Each row was made from one path, in order. Every step used is in the known rows, and no mark comes twice. Write each row's path.
In the rows, zero is written as 128.
Known rows:
W, N, A, B: [152  89 152  58 125 134 116 192 104 138 133  87 132 148 141 137 127 136
 111 117 109 102  88 177 130 112 163 125 129 156 122 179  65 169 133 144
 146 106 144 137 112 186 127 107]
U, G, W, V, A, N: [132 147 183  66 122  96 135 139 128 168 100 129 132 111 200 133 168 119
  98 103  64 127 119 113 116 119  95  66  87 154 159 101  66 129 161  81
 126 108  73 101 123 151 136 123]
Y, Z, Q: [ 45 101  66 112 104 133 149 136 137 146 137  64 128 144 113 115 158  94
 138 149  97 106 105  89 136 105 131 113  83 103 105  93 147 132 180 162
 183 169 136 188  70 126 150 134]
Z, R, A, B: [146 109 113  57 124 185 109 162 176 117 133 130 119 125 174  97 107 118
 110 175 160 110  59 132 136 115 155 114 131 176 113 171 117  99 110 188
 167  67 113  77 100 168 108 104]
Q, Z: [152 173 107 112 169 168 146 158 132  99 132  88 145 180 142 122 150 112
 168 138 148  82 130 161 107  64 137 129 103 141 146 118 152 153  91 138
 150 106 118  93  68 181 136  97]
W, M: [112 112 169  96 146 162 116 112 138 165 153 123 123 140 123 110 136 119
  80  94  96 139 143  80 125 110 125 137 128  96 108 141 111 106  93  95
 128  92 123 115 106 182  79 155]
A, R: [160  94 125 105 139 155 120 124 152 118 122 130 130 179 113 120 167 148
 154  88 138 128  96 163  88 131 165  94 150 180 105 125 109 112  55 158
 137 132 113 116  76 151 100 120]
F, M: [122  95 146 135 144 184 143 190 146 143 116  94 139 159 118 138 116 106
 135 172 125 131 124 129 159 147 147 151 136 158  97 144 101 108 126 165
 174  96 176 157  88 129 162 125]
N, B, A, V, W, Z, R: [161  90 119 100 138 182 117  77 124 114 132 154 140 146 152  96 106  94
  97 122 131 159 166  85 169 152 179 145 117 143 134 167 119  67 176 174
 171 143 125  91 151  78  69 105]
V, W: [160 123 140 106 120 148 151  83 112 139 149 106 110 118 133 135 182 154
 150 115 108 109 131 104 140 148 134 109 124 207 141 110 107 132  78 181
 166 125 131 132 137  98 160 102]
Y, Z, R, A, B: [140 104  98  49 110 177 100 160 170 114 137 116 114 116 176  98 122 120
 113 179 154 104  56 130 131 111 142 109 131 181 110 172 124 102 119 188
 162  74 106  89  86 159 117  98]
U, G: [132 114 160 101 115 139 173 152 151 103 134  90 113 181 123 122 148 139
 117 128 136 102  87 103 134  81  87  88  93  94  77 124  89 128 177 128
 150  84  98 149 102 161  94 116]
N, B, A, V, W: [176  91 127 116 131 150 153  71  80  91 146 139 146 136 138 146 158 174
 169 115 104 105 148 111 133 156 138  86 111 211 170 107  94  76 105 193
 174 138 132  97 153  60 190 112]
N, A, V, W, M, F: [147  81 142 161 101 166 129 132 107 144 160 149 120 118  84 141 152 154
  95  76  68 150 146  89 135 124 183 135 141 147 118 127  88 128 125  92
 146 183  82  70  74  99 150 163]
A, R, Z: [151 160  82 114 127 165 151 177 142 113 161 150 125 183  92 139 147 111
 148 133 133 130 116 206  91  92 142 133 136 193 152 153 126 117  53 158
 117  90 168  65  63 155 141 136]
U, G, W: [129 169 168  82 108 127 160 135 123 132 103  84 143 115 145 131 121 147
 115 137 115 100 104 103 132 100 118 125  82 158 126 115  75 103 145 107
 117  86 101 162  90 142 111 149]
Q, Z, R: [138 163  90  93 152 199 123 137 152 100 137 112 124 183 155  85 120  88
 136 136 150 134 132 140 130  92 183 164 118 140 132 166 178 105 142 151
 177 133 105 110  71 148  58  87]
V, A, N: [141 150 160  95 135 123 122 149 121 144 115 139 135 114 191 127 177 123
 120 101  65 132 118 131 119 120 122  69 103 150 152 109  73 117 123  98
 155 119  79  91 124 137 158 121]
N, A, R, Z: [155 161  86 114 132 167 153 183 132 108 162 150 119 171  93 143 134 113
 146 115 127 135 132 216  88  89 144 136 136 187 163 156 117 132  66 144
 115  92 171  79  66 161 149 127]
W, V: [117 125 157  72 136 115 152 125 137 152  98  97 109 141 116 135 164  95
 103 111 129 109 135  97 130 121  97 128 104 146 143 123 154 158 149 152
 119 100 133  95  97 183  66 124]
V, W, M, F: [143  92 149 149  97 164 131 133 131 172 170 140 106 116  90 143 163 147
  94  87  75 151 142  83 142 131 175 143 147 140 101 129 116 135 108  95
 142 170  86  71  71 109 139 165]
A, R, Z, Y: [119 143 118  91 141 177 152 189 142 157 154 114 106 190  69 124 125 104
 140 100 129 151 148 169 135 119 178 122 123 120 144 122 154 132  34 119
 116 151 179 122  50 155 145 111]
B, A: [137 151 161  85 165 149 150 153 130 104 141 122 117 122 135 141 102 128
 161 121 135 122 182  87 117 158 119 121 106 101 139 154 175  80 141 166
 164  80 143 140 105 140 142 115]
G, W: [134 189 151  86 127 136 138 129 107 137  91  92 151  84 142 132 126 134
 127 132 110 104 130 110 132 116 150 147  97 190 158 115  97  99 102 125
 121 100 123 138  83 134 120 161]
R, Z, Y: [108 165 123  91 142 176 161 196 130 155 152  99 105 174  72 126 118  93
 131 116 122 145 158 146 158 109 165 136 105  98 154 126 160 139  62 118
 128 137 182 123  59 155 145 116]
B, N: [141 169 168  77 158 150 177 151 142 132 117 117 169 164 122 144 149 104
 150 100  92  81 145 106 115  99 125 119 103 107 142  76 121 112  55 133
 133 127 140 128  90 136 156 185]
R, Z: [132 195  88 115 128 163 165 188 125 110 159 131 122 160  95 142 140  91
 130 156 121 120 131 175 122  73 121 155 110 164 162 154 133 123  92 154
 132  72 176  66  76 156 145 140]
A, B, N: [158 138 172  55 144 142 156 174 145 148 127 112 169 171 141 149 144 111
 137 125 101  70  98 135 121 103 146 114 109 135 130  95 100 122  46 143
 131 119 150 116  95 143 163 179]
Q, Z, R, A, B: [153 121 103  58 129 193 109 166 176 110 138 123 126 136 184  99 105 116
 124 181 166 102  64 149 128 101 154 116 127 174 120 167 126 110 102 183
 164  67 115  67  88 176 119  91]
Z, R, A, V, W: [165 109  96 117 129 182 145  56 111  72 139 150 141 116 149 116 157 150
 146 134 117 113 127  97 127 147 145  90 120 234 165 107  84  71 103 207
 184 126  98  84 136  80 165  97]
G, W, V: [117 158 168  56 126 107 146 116 123 167  78  87 126 105 132 139 143 103
  96 122 115 106 143  93 131 126 113 145  94 182 169 114 136 143 141 134
  96  92 129 108  91 174  76 142]
G, W, V, A: [136 168 144  67 149  93 119 146 171 163 112 129 115  95 185 151 104 108
 113 118 104 107 147  76 144 100 113  87 113 153 191  81 124 119 138 117
 135  75 129  81 127 188 102  84]
W, N, B, A, R, Z, Y: [120 133 125  75 145 170 155 193 129 161 164 115 115 193  73 136 107 113
 153  82 120 155 174 175 137 136 172 127 126  91 157 140 167 124  57 117
 111 150 195 127  71 157 147 111]
N, B, A, R: [163  86 139  89 144 152 128 128 150 119 137 145 128 175 126 137 128 163
 186  80 148 139 135 157  90 153 151  88 146 144 124 138 150  81  72 158
 134 119 139 112 100 133 125 124]
E, Z, Y: [ 72 117 150  84 126 161 121 155 137 164 131  84  99 141  73 106 169 126
 134  87 121 153 160 100 178 129 153 108  99  61 125 105 151 146 120 112
 133 151 151 168  51 116 135 118]
H, M: [151 139 132  72 115 159 187 165 121 113 116 100 143 129 133 113 162 159
 150 120 142  95 121 121 119 101 166 121 119 165 152 125 144 159 101 133
 187 144 129 109  63 153 115 113]
V, A: [149 157 121 102 158 120 116 164 171 126 140 141 117 121 175 142 111 121
 141 119 107 111 130  94 146  82 125  73 126 123 161  89 115 103 113 132
 178  87 126  88 128 168 124  74]
Z, R, A: [126 162  94  86 142 206 132 123 188  84 123 149 114 100 158  79 101 100
 125 144 166 134 133  81 128 115 123 121 125 136 140 147 160  68 133 183
 174  66  92  82  95 160  92 106]
G, W, M: [110 147 177  80 138 152 113 106 121 178 135 114 137 104 140 115 118 127
  75 103  83 134 151  77 124 118 139 157 117 131 133 131  95  90  84  78
 103  85 120 127  96 171  90 173]

Which path is each row?
[151 109 156  52 123 128 115 189  97 146 125  83 139 126 152 139 118 142
 111 122 104 102  92 175 130 118 168 131 125 170 137 174  60 164 132 136
 134 104 141 145 108 182 129 117]	G, W, N, A, B
[106 126  73  69 109 170 108 125 142 107 131  96 106 139 139  82 156 101
 123 129 122 141 114  98 138 111 154 152 121 148 114 172 171  89 174 164
 170 145  92 150  71 107  54 100]	Y, Z, R
[150  97 120 114 158 146 148 125  69  45 112 142 188 168 117 144 122 147
 162 113 107 107 150 132 126 126 141  97  91 137 163 136  95  46 161 164
 164 130 127  82 123 112 146 143]	W, N, B, A, V
[166 107 147  91 152 154 136 142 146 122 120 135 141 174 116 136 142 145
 164  52 118 124 134 167  76 119 161  93 144 153 134 105 100 132  49 130
 124 145 124 144  81 154 138 136]	B, N, A, R
[ 62 153  63 133 119 155 182 168 139 145 159 105 135 171  99 128 116  69
 128 165 108 123 124 139 139  92 146 144  83 112 137 112 139 126 148 162
 175 137 186 126  77 150 159 155]	R, Z, Q
[130 146 186  82 142 142 145 140  88 131 117 128 139 113 163 128 171 129
 134 102  81 136 154 125  98 168 118 103  87 134 138 154 116 100 143 124
 151 117  90 129 108 116 170 151]	B, A, N
[167 130 162  48 145 170 150 139 173 146 132 146 166 137 166 129 120  94
 116 135 114  86 118 103 128 125 139 109 117 143 138 102 100 106  53 166
 135 103 140  93 120 133 172 156]	V, W, Z, R, A, B, N
[176  98 161 119 142 142 127  81 119 150 128 123 138 112 130 128 153 100
  87 118 119 120 156  73 159 144 131 123 111 154 125 121  68 143 116 169
 140 111 136  95 156 114 129 112]	V, W, Z
[158  96 147  71 125 144 115 186 116 135 131  95 121 138 145 134 122 140
 119 132 127 105  75 171 133 105 164 115 123 165 119 164  80 159 115 150
 152  99 142 126 104 169 134 109]	N, A, B
[159  99 144  93 157 156 124 134 154 110 135 148 125 163 128 133 130 156
 174  86 146 134 139 141  76 168 156  92 144 153 118 142 149  85  78 169
 143 112 126 132  86 144 123 110]	B, A, R
[143  90 171  95 168 164 140 119 112 155 128 110 130 143  96 121 111 103
 107  90 119 144 189  68 173 171 176 104  98  91 139 107 113 122  99 139
 143 168 153 140 121 110 155  95]	B, A, V, W, Z, Y
[139 109 151  99 104 136 140 125  89 149 106 108 151 154 139 129 189 141
 146  91  95 129 108 171 148  99 123  95 105 134 138 122  89 123 110 103
 126 136 117  74 129 107 138 175]	A, N, B
[ 78 109 129 120 125 133 160 125 142 169 110  89 162 137 132 114  97  72
  81 151 109 118 130  67 159 118 147 132  64  79 104  89  77 126 197 136
 157 144 145 164 113 143 126 157]	U, G, W, Z, Q
[125 134 124  85 142 176 155 190 140 160 158 121 107 189  74 134 104 116
 158  92 134 159 163 169 142 130 173 116 122  99 155 128 174 118  44 118
 114 145 193 114  64 144 155 115]	N, B, A, R, Z, Y
[171 107 107 123 132 170 150  63 101  73 132 144 147 112 143 128 170 159
 151 135 116  97 124 100 124 139 126  79 116 236 163  92  74  84  88 205
 179 117 104  80 137  88 190 103]	R, A, V, W
[121 120 190  78 144 151 141 154 131 180 107  83 133 138  99 113  98  95
  81  99 124 141 161  74 178 135 165 122  86  67 120 102 102 137 115  93
 110 145 141 159  93 148 111 118]	U, G, W, Z, Y
[145 164 162  81 159 150 165 168 116 122 120 107 145 140 117 146 122 119
 145  67  93 105 168 125 115  93 131 118 109 102 163 100 106 148 103 111
 136 127 138 157 100 152 161 153]	B, N, A
[159 137 160  49 155 172 147 159 177 139 122 141 173 145 161 125 109  85
 112 137 118  86 115 109 126 110 139 115 114 117 132 109 102 100  63 156
 131  95 134  91 107 150 153 166]	W, Z, R, A, B, N
[156 123 124 118 164 153 155 136  73  47  97 137 191 165 112 140 131 130
 143  94  90  93 138 136 107  87 155  95  90 155 172  92  53  89 127 140
 154 152 111 104  98 118 163 156]	B, N, A, V
[120 154 138  91 171 180 148 174 135 150 134  68 118 189 101 113 125 107
 156 102 140 119 156 136 148  99 176 120 102  83 140 100 172 158  64 109
 140 163 144 140  50 171 141  84]	Q, Z, Y
[144  86 121 150  99 190 124 117 140 135 162 169 120 110 101 123 141 141
  90  98  83 159 141  71 139 131 183 139 147 153 113 133 110  96 125 110
 155 169  68  43  71  97 131 158]	Z, R, A, V, W, M, F
[156  98 146  54 132 108 100 181 170 164 134 122 113 139 185 146 118 123
 106 151 125  93  66 134 150 101 139  83 126 167 140 130  97 141 116 152
 153  75 141  71 125 189 111  77]	W, V, A, B
[154 149 162  49 148 160 158 170 168 134 125 128 170 144 154 141 128 108
 138 138 113  67  98 122 112 103 123  97 112 131 140  92 105 110  38 155
 130  90 140  95  96 157 181 175]	R, A, B, N
[164  94 128  85 150 119 108 134 191 143 125 154 115 162 154 136 142 135
 142  82 128 127 113 135  97 123 144  63 152 174 143  95 120 118  76 143
 136 114 117  83 101 181  91  80]	W, V, A, R
[162  94 128 102 140 154 119 138 138 114 122 130 120 164 114 122 142 154
 157  62 134 140 122 174  85 125 167  94 149 172 125 130  99 136  76 138
 136 134 117 139  81 159 115 109]	N, A, R
[169 103 117 102 153 136 103 141 186 125 134 158 123 161 153 130 136 147
 158  85 129 131 104 145  97 114 158  59 157 171 131  97 108  99  58 142
 153 116 112  94 102 162 108  83]	V, A, R
[149 134  67 123 161 204 134 112 125  17 103 161 181 148 146  94 117 117
 139 154 145 102 116 123 112  92 147  97  97 179 159 122 100  40 141 183
 181 107  75  43  83 133 124 112]	Q, Z, R, A, V
[123 154 141  81 126 184 131 120 129 115 103 148 135  98 182  87 171 110
 108 120 102 149 122 117 106 138 119 100 102 160 136 147 102  89 135 134
 156 106  53  88  97 130 136 141]	Z, R, A, N
[132 156 119  82 137 195 133 116 188  99 112 150 128  89 169  77  78  85
  87 155 164 135 138  54 137 112 112 120 110 123 129 146 120  69 165 162
 149  52  83  87 106 159  86 112]	U, G, W, Z, R, A
[138 145 137  76 154  97 123 154 181 152 126 138 104 122 174 147 117 101
 117 110 111 109 141  79 147  92 101  75 120 127 176  89 135 129 142 131
 153  80 131  71 134 192  94  69]	W, V, A
[140 130 119  93 115 171 140 122 123 129 114 126 148 148 167 105 163 128
 151 109 121 133 118 169 137  91 118  97 107 131 156 129 121 106 113 112
 134 115  99  44 119 125 141 149]	Q, Z, R, A, N, B
[121 164 154  67 132 123 142 144  86 136 104  78 161 113 131 133 143 123
 115 102  74 109 154 127 121 130 148 161 109 152 153 148  81 126 142 126
 119 116 128 161 104 179  99 151]	G, W, N
[156 100 120 120 158 154 145 124  77  45 111 148 180 164 121 145 118 148
 166 124 119 105 142 128 128 121 141  92  88 144 161 128 104  38 149 166
 166 127 126  70 119  96 150 142]	N, B, A, V
[145 121 119 117 153 143 142 134  45  51  91 119 191 140 113 136 129 141
 128  93  81 104 144 147 111 106 164 115  93 176 174 130  33  95 169 136
 152 147 105 119 105 138 136 139]	G, W, N, A, V
[113 147 124  72 115 179 125 119 126 114 106 136 128  92 180  85 187 108
 111 122  96 144 116 117 100 134 109  98 102 164 137 148 110  94 147 136
 150 111  48  98  86 121 142 136]	Y, Z, R, A, N
[138 117 165  76  98 100 141 129 117 172 104 116 143 138 178 141 162 144
 128  96  84 124 111 146 154  91  97  72  95 131 164  99  78 119 141  73
 112 115 107  66 146 130 131 150]	U, G, W, V, A, N, B
[146 125  90 130 156 182 142 114 111  25  94 158 179 130 128 116 134 132
 136 148 134  91 110 112 110  96 125  79  95 180 155 103  72  51 124 184
 169  97  84  46  95 135 149 135]	R, A, V
[151  91 152 149 112 164 141 135 114 149 161 154 133 125  88 150 150 146
 100  67  55 142 153  87 129 123 177 134 139 135 125 109  88 126 106  83
 140 187  87  72  74  98 169 182]	B, N, A, V, W, M, F
[172 118  87 118 139 187 145  62 114  68 142 145 147 128 154 116 155 147
 158 142 121 103 129 113 119 134 147  91 116 233 172 102  93  81  93 201
 182 126  96  76 127  88 171  83]	Q, Z, R, A, V, W
[158 149  88 104 124 158 155 168 115 119 174 146 121 169  98 145 145 120
 149 102 107 136 144 216  86 109 143 136 142 201 170 158 105 145  67 150
 116 106 174  92  87 157 159 117]	V, W, N, A, R, Z
[148 116 123 122 170 158 147 129  84  35 112 149 173 156 121 140 119 140
 152 132 115 103 147 110 109 134 145  98  87 155 155 131 101  42 153 178
 175 119 115  93 101 108 148 132]	B, A, V
[159 140 174  42 151 116 145 182 173 165 127 127 159 159 169 160 125 103
 129 119  90  67 109 119 127  96 131  89 112 127 155  79 105 126  58 134
 127 107 153  96 114 168 158 150]	W, V, A, B, N
[141 128 153  85 149 144 149 148 122 118 139 123 127 139 133 146 101 143
 178 107 136 124 176 111 140 139 115 113 112  86 151 149 177  76 136 150
 152  88 161 111 129 123 145 134]	N, B, A
[144 125 145  87 135 135 146 139  80 125 140  88 120 122 121 135 142 142
 135  59  83 125 176 133 122 130 135 128 128 141 161 148  80 177 152 132
 152 131 135 176 133 164 138  98]	V, W, N, A
[122 131 178  82 156 157 131 145 121 184 100  88 140 126  97 117 101  89
  86  98 121 144 173  78 179 141 179 133  93  83 134 104 112 136  94 104
 112 153 149 148  90 142 117 123]	G, W, Z, Y
[122 149 167  66 120 115 157 150  96 131 117  73 157 131 129 132 142 131
 108 103  84 102 138 122 123 121 125 144 100 131 130 147  65 128 173 112
 121 104 113 176 110 183  93 145]	U, G, W, N
